What can hang from each mark:
sutunut: movep
pevigu: bure dupide guvot kitov mabe sote tisi
tefika: pevigu
sote: fidi movep pevigu
fegot: pevigu
movep: sote
mabe: pevigu

Known rows, with every way that one mark hangs from another:
fegot{pevigu{bure guvot kitov sote tisi}}: 5.55,3.38,4.27,1.77,1.45,2.18,3.85,4.77,-6.86,4.33,-0.76,1.83,1.59,2.33,0.03,3.51,-0.56,0.64,4.48,2.12,2.07,1.85,-4.79
sutunut{movep{sote{fidi}}}: 2.09,0.36,-2.81,-5.98,1.56,-5.21,-0.85,-3.50,1.13,6.27,7.30,3.30,-1.45,-4.01,-2.41,-4.42,1.24,-0.61,-5.18,-0.14,2.24,1.16,1.14
pevigu{bure dupide guvot kitov tisi}: 4.19,3.75,3.39,1.65,0.65,1.50,3.27,4.67,-8.33,0.43,-1.07,3.07,2.48,1.08,-1.57,4.29,0.07,-0.55,2.70,0.06,0.69,0.51,-2.45
movep{sote{pevigu}}: -0.48,0.32,2.03,-4.89,3.98,-0.96,-3.91,-3.44,2.59,2.28,3.51,3.90,-1.23,-4.59,-4.48,-4.31,0.34,-1.08,-6.10,-0.18,0.24,-0.46,0.29
sote{pevigu{bure dupide}}: -1.49,1.99,2.78,-0.70,3.00,2.62,-2.38,-0.80,-1.06,-1.41,-1.64,4.26,0.58,-3.52,-3.74,-3.29,3.30,-0.52,-2.82,0.22,-0.76,-3.05,0.80
movep{sote{pevigu{bure dupide kitov tisi}}}: 2.50,1.77,2.31,0.05,-0.20,1.94,-2.18,1.19,-6.19,0.92,0.17,4.36,0.55,-1.70,-3.23,-2.74,0.85,-0.64,-0.12,-0.29,-1.50,-2.37,-2.46
tefika{pevigu{dupide guvot kitov mabe sote tisi}}: 2.80,6.19,2.52,-0.60,1.79,3.56,3.26,6.13,-8.78,-1.57,0.45,3.78,3.84,0.32,-2.66,8.63,-0.64,1.20,2.61,2.60,1.52,2.97,-0.36
sote{movep}: 0.33,0.93,1.33,-4.87,4.85,-1.77,-2.07,-1.32,3.65,2.25,4.47,3.79,0.52,-2.94,-3.29,-0.85,1.23,0.24,-5.77,1.21,1.20,0.89,1.54
movep{sote{fidi pevigu{guvot}}}: 3.55,-0.07,-0.65,-4.39,2.85,-2.37,-3.33,-3.45,0.34,3.67,4.52,3.52,-1.75,-1.66,-2.55,-3.25,-0.23,-2.36,-3.29,0.86,1.01,-0.06,-0.74
sote{pevigu}: -1.06,0.58,3.45,-4.55,5.11,0.04,-3.17,-2.01,3.04,0.54,1.45,4.25,-1.33,-4.90,-4.96,-2.11,1.11,-0.31,-5.44,1.01,0.42,-0.47,1.75
fegot{pevigu{bure guvot kitov tisi}}: 5.17,2.48,5.97,1.06,2.38,1.48,3.35,3.26,-6.70,3.96,-1.42,2.04,0.13,1.42,-1.64,2.59,-0.12,-0.82,2.47,0.87,1.58,0.40,-2.92
mabe{pevigu}: 0.41,2.60,4.51,-5.46,5.88,0.56,-0.06,-2.12,0.92,2.22,0.42,3.97,0.08,-4.38,-4.23,-1.09,1.59,-0.14,-4.70,-0.74,0.18,1.39,0.68
mabe{pevigu{bure kitov}}: 1.96,0.92,5.68,-2.67,0.72,2.01,1.49,-0.56,-1.64,3.58,-1.23,4.26,-0.07,-2.08,-1.76,-0.32,2.68,0.20,-1.21,0.89,1.32,-0.70,-0.70
tefika{pevigu{bure guvot mabe sote tisi}}: 1.06,5.10,3.16,1.04,2.19,1.26,3.92,4.56,-5.05,-0.27,0.02,1.86,3.43,2.24,-1.83,7.13,-0.45,1.55,1.86,3.89,2.91,0.81,-0.79
sote{fidi movep pevigu{guvot kitov tisi}}: 7.24,-0.11,0.39,-2.77,2.07,-1.29,-3.58,1.06,-2.74,3.36,3.65,4.05,-2.06,0.58,-2.32,0.50,-0.82,-1.01,0.42,3.26,0.59,-0.10,-0.79
mabe{pevigu{bure dupide guvot sote{movep}}}: 3.04,4.76,1.72,0.02,2.18,2.99,0.98,1.21,-4.14,2.14,-2.01,1.70,3.09,1.97,-0.31,-0.48,2.68,0.18,1.54,0.59,0.65,0.04,-2.42
tefika{pevigu{dupide}}: -1.50,4.22,3.20,-5.04,6.27,1.07,-1.26,-0.06,-1.44,-2.86,2.41,4.52,2.93,-5.05,-6.61,1.80,0.64,-0.04,-4.80,-0.10,-0.56,0.82,3.27
fegot{pevigu{guvot kitov tisi}}: 5.25,2.95,5.61,-1.79,4.70,0.95,2.29,2.77,-5.68,3.84,0.34,2.60,-0.28,-0.38,-2.94,3.53,-1.40,-0.90,0.71,0.03,1.21,2.66,-2.06
mabe{pevigu{guvot tisi}}: 4.04,4.89,4.93,-3.10,6.31,-0.26,2.01,1.05,-4.15,2.16,-0.84,2.22,0.26,-0.83,-4.18,2.44,-1.14,-1.04,-0.89,-1.45,0.16,2.17,-1.46
pevigu{sote}: -0.17,2.54,0.48,-3.71,4.21,-0.48,0.30,0.78,2.21,1.50,3.86,3.65,2.27,-3.32,-2.12,1.39,0.54,1.52,-3.74,1.44,1.60,3.46,-0.78

Rows:
5.69,2.02,-3.68,0.55,-0.79,1.26,-1.05,4.11,-5.60,1.98,3.80,4.69,3.51,0.96,0.40,0.63,1.90,1.64,2.83,3.15,-0.66,0.69,-3.33  pevigu{bure dupide kitov sote{fidi movep} tisi}
2.50,0.21,5.00,-3.17,1.93,0.60,-0.82,0.14,-0.56,2.17,0.68,3.72,-2.17,-1.88,-2.91,1.42,-0.21,-1.12,-1.72,2.04,2.36,0.35,0.17  sote{pevigu{guvot kitov}}
3.65,4.51,4.22,-3.33,3.94,3.09,0.63,2.15,-6.85,0.54,-1.01,4.82,1.36,-3.59,-4.58,1.36,0.83,0.01,-0.50,-1.77,-2.05,1.72,-1.11  mabe{pevigu{dupide kitov tisi}}
4.27,3.39,-0.39,-1.74,5.10,0.33,-2.38,1.20,-5.37,-0.83,0.82,4.00,0.11,-1.54,-4.34,0.04,-0.15,-1.77,-0.22,-0.09,-1.63,0.05,-0.73  sote{fidi pevigu{dupide guvot tisi}}
1.49,5.58,3.57,2.73,4.02,4.36,4.08,3.30,-8.58,0.39,-4.45,1.89,1.56,1.07,-1.81,1.82,2.76,-1.04,1.70,-0.45,0.26,-0.80,-1.41  fegot{pevigu{bure dupide guvot mabe tisi}}
-1.19,2.72,3.20,1.36,1.38,3.92,0.82,0.63,-3.24,-1.14,-4.27,3.11,-0.22,-0.46,-1.78,-0.23,4.02,-0.99,-0.58,1.42,1.38,-3.24,0.83  sote{pevigu{bure dupide guvot mabe}}
1.80,2.87,1.59,-4.94,4.82,0.83,-1.42,-0.98,1.83,3.39,2.30,3.25,1.56,-2.17,-2.36,-1.53,1.75,1.22,-3.35,1.38,0.56,2.07,-0.76  mabe{pevigu{sote{movep}}}
-0.15,-0.68,2.65,-3.75,-0.18,1.57,-1.85,-2.20,0.63,3.20,2.17,5.05,-2.33,-3.81,-2.23,-1.99,2.16,-0.31,-4.44,2.17,1.91,-0.79,0.66  movep{sote{pevigu{kitov mabe}}}
0.42,1.21,3.35,-3.47,2.54,3.08,-2.76,0.05,-1.70,-0.63,0.26,5.46,-0.33,-4.95,-4.31,-1.17,2.01,-0.33,-3.01,0.65,-0.54,-0.38,1.23  sote{pevigu{dupide kitov}}
3.02,2.24,4.07,1.70,-0.87,1.21,4.98,4.06,-5.51,2.18,-1.15,3.04,0.33,2.02,0.13,5.80,0.87,0.15,1.90,2.62,3.42,0.18,-1.80  pevigu{bure guvot kitov mabe tisi}
0.99,1.49,-1.45,-3.00,3.80,2.30,0.65,-0.30,0.31,3.45,2.79,4.39,0.41,-3.09,-0.47,-0.72,3.61,1.08,-2.35,3.31,1.54,2.24,-0.52  fegot{pevigu{mabe sote{fidi}}}
2.02,3.45,4.56,-1.48,4.55,0.76,1.25,0.59,-3.05,1.77,-1.77,3.11,0.90,-1.52,-3.67,-0.12,1.14,0.09,-1.26,-0.56,-0.66,-0.82,-1.54  mabe{pevigu{bure tisi}}
6.48,2.44,0.16,-3.87,2.21,0.69,0.26,2.09,-4.14,3.93,3.01,5.19,1.08,-2.14,-1.59,1.49,0.08,1.31,0.96,1.78,-0.29,3.55,-3.32  mabe{pevigu{kitov sote{fidi} tisi}}
1.66,-1.79,-0.81,-2.37,2.15,-0.81,-5.14,-2.90,2.99,2.65,3.01,4.38,-1.38,-1.45,-2.14,-5.27,3.25,-0.27,-3.27,3.52,0.15,-3.69,0.89  sote{fidi movep pevigu{bure}}
3.15,-1.03,-0.57,-0.47,-2.38,0.62,-1.57,-0.29,-3.82,3.62,2.16,5.22,-1.83,-0.74,-0.61,-2.22,2.08,-0.26,-0.17,3.30,0.81,-2.88,-1.90  movep{sote{fidi pevigu{bure kitov mabe tisi}}}
3.81,4.04,5.12,-3.23,2.55,2.95,2.01,0.81,-5.72,1.67,-1.74,3.77,0.80,-1.84,-2.78,1.92,1.31,-1.45,-0.09,-1.31,0.47,2.07,-0.55  mabe{pevigu{dupide guvot kitov}}
-0.63,2.57,2.28,0.20,2.31,0.68,2.74,2.06,-2.12,0.55,-0.25,3.44,1.11,-1.02,-1.81,2.34,2.24,0.96,-1.80,1.67,1.46,-0.59,-0.26  pevigu{bure mabe tisi}
4.47,2.51,0.21,-1.41,1.56,0.55,2.02,0.02,-2.43,4.24,0.40,2.69,1.48,1.12,0.56,0.06,1.90,-0.06,1.68,2.05,1.92,1.10,-2.97  mabe{pevigu{bure guvot sote{fidi}}}
